What can hang from each mark
z477: z526 z546
z807: z153 z318 z477
z318: z109
z109: z318 z477
z526: z153 z318
z546: z153 z318 z477
z153: z109 z807

Each row was made from one small tree. The marks that hang from a mark follow it in brackets, in the order of their numbers. Every link used is in the known rows. Write each row's tree.
Known rows
z153{z109{z318} z807{z477{z546}}}: [ 6.00 -1.12 -2.40  2.94 -1.86 -1.26 -2.85 -0.54  6.28  0.01 -5.40  5.65
  3.51  1.29 -3.28 -2.72 -1.64  3.96  6.20  2.01  1.29 -2.53]
z477{z526{z318{z109}}}: [ 1.05  1.72  0.12  2.32 -2.81  3.10  0.12  4.76  2.61  2.08 -1.03  2.69
  3.70 -1.52 -2.65 -0.58 -0.88  4.95 -2.26 -0.01  1.93 -1.11]
z546{z153{z109} z318 z477}: [-0.21  3.42  0.39  0.66  3.00 -3.75 -0.63  3.12  4.18  1.16 -1.32  2.53
  3.02 -2.12 -0.22 -0.47 -0.94  2.02  2.72  0.70 -1.74 -3.83]
z318{z109{z477{z526 z546{z153{z807}}}}}: [ 3.66 -1.19  0.40  2.07  3.59 -0.04 -2.67  2.41  5.28 -3.52  0.16  3.59
  3.27 -1.87 -4.35  1.76  0.86  4.39 -0.66  0.10  0.64 -7.63]
z318{z109{z477{z526{z153} z546}}}: [ 3.39 -2.04  0.87  0.64  2.63  1.71 -2.11  3.07  5.99 -3.03 -0.38  1.72
  0.95 -2.69 -3.59  0.01 -2.16  3.05 -0.16 -0.85  1.19 -5.45]
z526{z153{z109 z807} z318}: [ 1.65  3.88 -3.29  4.12 -1.67  1.17 -0.21 -0.03  5.57  2.84 -1.75  3.76
  4.14  2.18 -5.33  1.36  1.08  4.47  3.80  2.98  2.14 -3.04]
z109{z477{z526{z318} z546{z153}}}: [ 1.07  0.07 -1.21  2.67 -0.22 -0.45 -0.56  3.14  5.04 -2.99  2.08  0.83
  2.79 -3.83 -1.58 -2.86 -2.72  4.78 -0.23 -1.15 -0.78 -5.13]
z807{z153 z318}: [ 2.78 -1.11 -1.47  0.10  0.35  3.09  1.32  2.45  1.64 -0.88 -0.50  1.86
 -2.77 -1.54 -0.83 -3.02  1.27  0.67  1.55  1.90  0.93 -5.78]
z109{z318 z477}: [ 3.09  1.12 -3.07  0.76  0.50 -1.63  1.80  0.06  2.13  0.86 -2.05  0.54
  1.35 -3.02 -0.81 -6.01 -4.12  0.95  4.47  1.95  2.15 -2.79]
z153{z109 z807{z318 z477{z526 z546}}}: [ 5.00 -5.42 -1.39  5.13 -1.25  2.57 -4.80  0.90  6.65 -3.82 -3.00  7.43
  3.60 -0.44 -4.52  0.25 -0.05  4.12  3.87  1.21  1.56 -5.19]
z546{z153 z318}: [-0.10  4.25 -0.95 -0.56  0.09 -0.79  2.25  2.05  1.76  0.72  0.05  0.10
  1.80  0.23  0.19 -3.29  1.08  2.03 -0.99  0.77 -1.39 -3.04]
z153{z109 z807{z318 z477{z546}}}: [ 5.68 -3.44 -1.10  3.83 -0.11  1.31 -3.74 -0.37  6.30 -0.87 -4.88  6.08
  1.10 -0.67 -3.91 -0.60 -0.88  2.56  5.73  1.09  0.95 -4.64]
z807{z477}: [ 4.92 -1.00 -2.59 -0.50  0.55  1.53  1.41 -0.41  2.07  0.20 -1.76  1.44
 -0.64  0.48 -0.92 -3.90 -2.63 -0.67  2.53  0.79  3.52 -3.76]
z109{z318 z477{z526 z546{z153{z807}}}}: [ 2.86 -1.18 -2.51  3.34  0.44 -2.21 -1.51  0.81  5.10 -4.68  1.23  2.50
  4.58 -1.12 -2.77 -3.54 -0.39  5.50  1.56  1.68 -0.39 -6.54]
z526{z153 z318{z109}}: [ 1.79  4.76 -0.24  1.09 -1.68  2.82  1.35  3.92  3.85  4.62 -1.49  0.32
  0.23 -0.30 -3.45 -1.32 -0.87  3.54 -0.59  0.45  0.52 -2.45]
z526{z153{z109{z477{z546}} z807} z318}: [ 3.02  1.24 -2.32  3.95  0.27 -1.17 -2.56 -0.70  8.41  1.17 -2.57  3.23
  3.07 -1.31 -5.45  0.33 -2.23  5.09  5.86  2.02  0.92 -4.33]
z807{z153 z318 z477}: [ 5.27 -2.53 -2.52  0.17 -0.23  3.64  0.90  2.92  2.41 -1.24 -0.97  2.15
 -4.21 -1.18 -2.41 -4.70 -0.53 -0.70  2.48  2.28  1.31 -7.25]
z477{z546{z318}}: [ 1.06 -0.10  1.13 -1.23 -0.63 -1.82 -0.02  0.00  3.38  0.54 -2.98  0.90
  1.78 -0.55  1.54 -4.67 -1.17  3.73  0.60 -0.19 -1.81 -0.27]
z318{z109{z477{z526{z153{z807}} z546}}}: [ 4.21 -2.43  0.07  2.18  2.76  1.11 -2.98  0.90  6.83 -2.91 -0.73  3.10
  2.50 -0.65 -5.59  1.07 -0.22  4.49  0.73  1.12  1.59 -6.99]
z318{z109{z477{z526 z546}}}: [ 3.65 -3.05  1.50  0.32  2.34  0.83 -2.41  2.62  4.39 -2.53 -2.00  2.92
  2.02 -3.86 -1.99 -0.17 -2.96  2.81  0.22 -1.01  1.88 -3.72]

Write each row's tree
[ 1.15  3.61  2.97 -1.38  0.44 -0.78 -0.57  4.63  3.93  1.07 -2.48  1.08
  1.09 -1.09 -0.59 -1.69  1.35  3.98 -2.51 -1.20 -3.72 -2.40]	z477{z546{z153 z318{z109}}}
[ 3.48 -0.02 -1.23  1.74  0.67 -2.30 -2.08  0.69  5.55 -0.60 -4.75  3.26
  2.62 -4.02 -0.99 -2.79 -4.30  2.79  6.33  0.71  0.99 -0.98]	z153{z109{z318 z477{z546}}}
[ 5.93 -2.56 -2.24  0.75  0.99  0.54 -0.95 -2.25  6.07 -1.30 -1.21  1.64
 -0.30  3.24 -3.69 -3.12 -0.41  2.28  2.97  1.27  1.33 -6.85]	z526{z153{z807{z477{z546}}}}
[ 3.50  0.34  0.23  2.69  0.90  2.53 -0.54  1.25  2.22  2.65 -3.43  3.69
  0.72 -0.77 -3.63 -0.21  1.68  2.75  1.44  1.82  1.37 -4.70]	z153{z807{z318{z109}}}
[ 2.73 -2.83 -1.33  1.72 -0.42 -1.33 -1.10  1.11  4.22 -3.68 -0.93  1.61
  3.33 -3.43 -0.28 -5.55 -3.87  3.99  2.34  0.30  0.56 -2.79]	z109{z318 z477{z526 z546}}
[ 2.30  2.54  0.40 -0.57  1.53 -1.13  0.32  2.63  2.83  3.33 -4.03  1.34
  1.25 -3.38 -2.20 -2.76 -2.83  1.42  1.34  1.49  0.39 -2.01]	z546{z318{z109{z477}}}
[ 1.54  1.49 -0.14 -0.74  2.10 -3.22  0.05  1.45  4.61 -1.20 -0.82 -0.24
  0.76 -3.05 -0.08 -4.48 -1.99  2.47  1.26  0.01 -2.66 -4.28]	z109{z477{z546{z153 z318}}}
[ 2.47 -0.24 -1.63  1.51  0.23  3.34 -0.71  3.38  3.13 -1.14 -2.41  4.79
 -0.95 -1.79 -2.25  0.69  1.74  1.01  3.58  1.78  1.74 -4.27]	z807{z153{z109} z318}
[ 1.33 -2.92  0.05  0.52  0.19 -1.98 -1.36  0.90  4.71 -3.05 -1.20  1.80
  3.61 -3.07 -0.24 -4.41 -3.12  3.93  0.80  0.32 -0.62 -2.56]	z109{z477{z526 z546{z318}}}
[ 2.27 -0.86 -3.00  2.16 -0.58 -0.44  0.66  1.21  2.41 -2.08 -0.19  1.76
  3.70 -2.67 -1.25 -5.07 -3.68  2.33  2.29  1.90  2.55 -3.20]	z109{z318 z477{z526}}
[ 2.77  3.33  1.00  0.87  1.35 -0.67 -0.35  4.69  5.14  2.20 -1.44  0.30
 -0.19 -4.83 -2.67 -1.75 -2.75  3.70  0.17 -1.20 -1.61 -4.19]	z526{z318{z109{z477{z546{z153}}}}}
[ 1.68  3.69 -2.71  1.95 -1.58  1.04  0.25  1.65  4.56  0.85 -2.54  2.56
  2.66  0.69 -2.74 -1.36 -0.40  2.47  3.92  1.70  1.45 -1.47]	z526{z153{z109{z318}}}
[ 1.66  3.20 -0.55  1.31 -0.62 -0.73 -1.22  2.94  5.05 -1.30 -2.44  3.20
  3.05 -0.97 -0.47 -1.22  0.36  3.85  2.58 -0.60 -1.30 -1.58]	z477{z546{z153{z109{z318}}}}
[ 2.54 -2.02 -1.78  1.95 -0.32 -0.27 -0.75  1.48  5.79 -4.07  0.62  0.61
  2.31 -2.18 -1.81 -5.19 -3.09  4.02  2.03  0.74 -0.09 -4.59]	z109{z318 z477{z526{z153} z546}}
[ 5.89 -1.11 -0.55 -0.08  0.07  4.58 -0.35  5.69  3.05  0.69 -2.63  3.16
 -4.56 -1.90 -3.99 -2.61  0.14 -0.28  1.15  1.64  0.76 -6.83]	z807{z153 z318{z109} z477}
[ 4.14  1.55 -0.13  2.52  0.63 -0.45 -1.50  1.32  7.22  2.82 -2.23  1.29
  0.90 -1.59 -5.75 -1.34 -2.21  5.40  2.42  1.51 -0.32 -5.32]	z526{z153{z807} z318{z109{z477{z546}}}}
[ 2.90  1.46 -1.40  0.36  1.78 -2.56  0.45  1.93  4.01 -1.86 -0.62 -0.33
  0.66 -3.23 -0.04 -5.56 -2.73  2.65  2.61 -0.08 -1.38 -4.62]	z109{z318 z477{z546{z153}}}
